Each row was made from one path, in order. Every step used is in the known rows, and no mark comes twice. Write each row's path.
Known rows
bafi -> bomo: [ 0.14  0.16 -0.91 -1.22 -0.39  2.65  0.30  0.05  0.65  0.94 -0.06  2.68
  0.11 -0.53 -0.11 -1.27  0.63 -1.15  0.34]
lirof -> lepid -> bitab: [-0.21  1.54  1.10 -1.98 -0.99  1.53  1.15 -1.01 -1.14  2.56  0.90 -0.66
 -1.43  0.93 -1.12  0.65 -0.58 -1.53  7.43]
bafi -> bitab: [ 0.25  0.74 -0.56 -1.12  0.27  3.19  0.50 -1.04 -0.70  1.58  0.57 -1.00
  0.98 -0.38  0.04  0.36  0.05  0.02  2.35]
lagaz -> lirof: [-1.44  0.52  2.63 -0.17 -0.47  0.02  0.93 -1.25 -0.86 -0.61  0.42 -0.87
 -0.50  1.61 -0.46  0.34 -0.11  3.35  0.59]
lagaz -> lirof -> lepid -> bitab: [-1.60  1.95  3.48 -1.94 -1.35  1.43  1.90 -2.10 -1.88  1.71  1.25 -1.46
 -1.78  2.45 -1.43  0.80 -0.65  2.02  7.27]
bomo -> bafi -> bitab -> lirof: [-0.93 -0.87 -3.42 -2.34  0.27  0.86  1.50 -1.01 -1.65  0.14  0.64 -0.89
  0.36  1.00 -1.39  1.37  0.80  0.75  4.06]
lepid -> bitab -> lirof: [ 0.34  0.64  1.19 -1.39 -1.35  1.79  0.56 -1.35 -1.72  1.13  1.05 -0.58
 -1.47  1.80 -1.16  0.62  0.20  0.51  6.09]
bomo -> bitab: [ 0.41 -1.03 -1.96 -2.13  0.09  0.91  0.45 -1.21  0.00 -0.04  0.78  0.23
 -0.07 -0.03  0.01  0.28  0.09  0.41 -4.25]
bitab -> lepid -> lirof: [-0.64  1.47 -1.68 -0.96 -0.73  1.15  1.00 -0.50 -1.57 -2.64  0.33 -0.80
 -2.12  2.79 -0.11  0.60 -0.46  1.44  4.26]
bomo -> ramav -> bafi -> bitab -> lepid: [-0.92 -0.67 -7.54 -1.33  0.71 -0.71  0.07 -1.27 -0.95  0.76  1.13  0.42
  0.76  2.07 -0.54  0.91 -1.88 -0.28  3.59]
bomo -> ramav -> bafi -> bitab: [-0.83 -1.45 -5.71 -0.76  0.33 -0.35 -0.53 -1.01 -0.53  2.29  1.19  0.72
  1.68  0.99 -0.56  0.79 -1.41 -0.44  2.83]
lagaz -> lirof -> bitab: [-1.42  1.01  2.09 -1.19 -0.47  1.90  1.02 -1.77 -0.91  2.10  1.49 -0.90
 -0.34  1.84 -1.21  0.71  0.04  2.09  3.21]
ramav -> bafi -> bitab: [-0.73 -0.15 -3.53 -0.37  0.46 -0.92  0.44 -0.89 -1.27  2.38  0.34  0.07
  0.81 -0.28 -0.68  0.89 -0.60  0.73  2.51]
bafi -> ramav -> bomo -> bitab -> lirof: [ 0.21 -0.87 -5.84 -0.57 -0.33  5.12  0.93 -0.56 -1.85  0.03  1.59  0.83
  0.50  1.21 -0.32 -0.45  2.36 -1.74 -0.69]
ramav -> bomo: [ 0.24 -0.37 -5.04  0.62 -0.46 -0.29 -0.30 -0.04 -0.68  2.04  0.59  0.40
  0.28 -0.15 -0.03 -1.08  0.14 -0.64  0.26]
bafi -> bitab -> lirof: [ 0.10  1.00 -1.03 -1.17 -0.07  4.94  0.61 -0.77 -1.70  0.37  0.45 -1.30
  0.22  0.86 -0.59  0.88  0.19  0.09  4.36]
ramav -> bomo -> bafi -> bitab: [-0.47 -1.39 -7.78 -1.43  0.14 -0.89  0.94 -1.29 -1.38  3.18  1.22 -0.10
  1.30 -0.10 -0.79 -0.23  0.81 -0.05  2.10]
lagaz -> lirof -> lepid: [-1.98  1.65  2.18 -0.93 -0.57  1.32  1.54 -0.78 -1.34 -0.19  0.34 -1.26
 -1.19  2.00 -1.04  0.60 -0.59  1.60  4.06]
bitab -> lirof -> lagaz: [-0.08  1.18 -2.43  0.45  0.09  3.43 -0.15 -0.06 -1.01 -0.46 -0.99 -0.38
 -1.59  0.62 -1.14  1.10 -0.68 -0.65  3.07]
bomo -> ramav: [-0.14 -1.27 -2.48 -0.44 -0.15  0.43 -0.91 -0.21  0.65  0.12  0.90  0.75
  1.03  1.23  0.00 -0.01 -0.88 -1.08  0.55]
bafi -> bomo -> bitab: [ 0.52 -0.74 -2.65 -3.17 -0.31  3.54  0.76 -1.08  0.65  0.94  0.67  2.97
  0.10 -0.64 -0.14 -0.96  0.74 -0.70 -3.47]

Which path is each row?
[-0.59 -1.23 -5.76 -2.25 -0.32  0.64  0.77 -0.73 -0.79  0.81  0.41  3.28
 -0.76  0.53 -1.23  0.04  0.18  0.07 -0.95]
ramav -> bafi -> bomo -> bitab -> lirof
[-0.10  0.33 -3.50 -2.92 -0.59  1.97  1.39 -1.57 -1.48 -2.47  1.07 -0.45
 -1.93  2.40 -0.12  0.83 -0.35  1.67 -0.36]
bomo -> bitab -> lepid -> lirof
[-1.01 -2.05 -5.20  0.11  0.09 -2.99 -0.90 -0.28  0.15  1.09  0.76  1.49
  0.87  1.19 -0.58  0.48 -1.42 -0.45  0.87]
bomo -> ramav -> bafi
[ 0.40  1.48 -0.49 -0.86 -0.88  3.20  0.30 -1.70 -1.70  1.92  0.23 -0.64
 -2.16  1.16 -1.52  1.29 -0.65 -0.10  6.66]
lepid -> bitab -> lirof -> lagaz
[-0.38  1.95 -1.41 -1.89 -0.18  6.10  1.18 -0.29 -2.13  0.69  0.31 -1.61
 -0.48  1.13 -1.14  1.13 -0.23 -1.47  7.48]
bafi -> bitab -> lirof -> lepid
[-0.63 -0.69 -7.35 -2.77  0.39 -1.02  1.23 -1.22 -0.44  0.31  0.43  3.26
 -1.02  0.58 -0.74 -0.29 -0.43  0.18 -1.92]
ramav -> bafi -> bomo -> bitab -> lepid
[-0.06  0.35 -3.43 -3.84 -0.66  6.08  1.35 -0.38 -0.53  0.22  0.56  2.33
 -1.28  0.78 -1.12 -0.29  0.46 -2.08  1.15]
bafi -> bomo -> bitab -> lirof -> lepid
[ 0.56 -0.95 -7.27 -1.33 -0.63  2.04  0.21 -0.83 -1.45  0.97  1.20  0.32
 -0.50  0.93 -0.65 -0.37  0.42 -0.18 -1.71]
ramav -> bomo -> bitab -> lirof
[-1.20  0.71 -5.87 -2.58  0.43  1.61  1.99 -2.03 -2.09 -0.18  0.23 -1.31
 -1.16  1.59 -1.37  1.90 -0.41  1.25  6.26]
bomo -> bafi -> bitab -> lepid -> lirof -> lagaz
[-0.51  0.90  0.63 -1.19 -1.41  3.84  0.28 -0.69 -1.23  2.13  1.54 -0.51
 -0.84  1.56 -0.92  0.94  0.32  0.07  6.30]
lepid -> lirof -> bitab
[-1.23  1.09 -4.85 -1.07 -0.05  0.07  1.27 -1.28 -2.58  0.23  0.58 -0.61
 -0.91  1.93 -0.82  1.40 -0.97  1.89  6.13]
ramav -> bafi -> bitab -> lepid -> lirof
[-0.50  1.31 -0.79  0.37 -0.89  3.41 -0.13 -0.51 -1.06  0.26 -0.44 -0.55
 -1.70  0.69 -0.68  1.19 -0.64  0.65  4.47]
lepid -> lirof -> lagaz
[-0.68  1.43 -0.94 -0.87 -0.44  3.17  0.74  0.78 -1.53 -0.89 -0.22 -0.71
 -1.57  1.74 -1.16  0.88 -0.31 -1.64  5.73]
bitab -> lirof -> lepid
[-0.56 -0.52 -7.30 -1.85  0.15  1.98  0.52 -1.07 -0.69  1.59 -0.35  3.23
 -1.40 -0.06 -1.64  0.62 -0.48 -0.44 -0.38]
ramav -> bafi -> bomo -> bitab -> lirof -> lagaz
[-0.50 -1.50 -5.39 -2.18 -0.06 -0.59  0.66 -0.98  0.02  1.84  0.46  3.54
 -0.12 -0.42 -0.76 -0.30  0.05  0.07 -2.69]
ramav -> bafi -> bomo -> bitab
[-0.63 -2.02 -7.29 -0.52 -0.07 -3.44  0.56 -0.48 -0.79  2.02  0.76  0.62
  0.52  0.14 -0.80 -0.60  0.80 -0.03  0.27]
ramav -> bomo -> bafi
[-0.28  2.05 -2.10 -1.90 -0.40  4.25  1.40 -1.41 -2.26 -0.87  0.81 -1.69
 -0.92  2.11 -0.10  0.90 -0.40  1.32  6.18]
bafi -> bitab -> lepid -> lirof
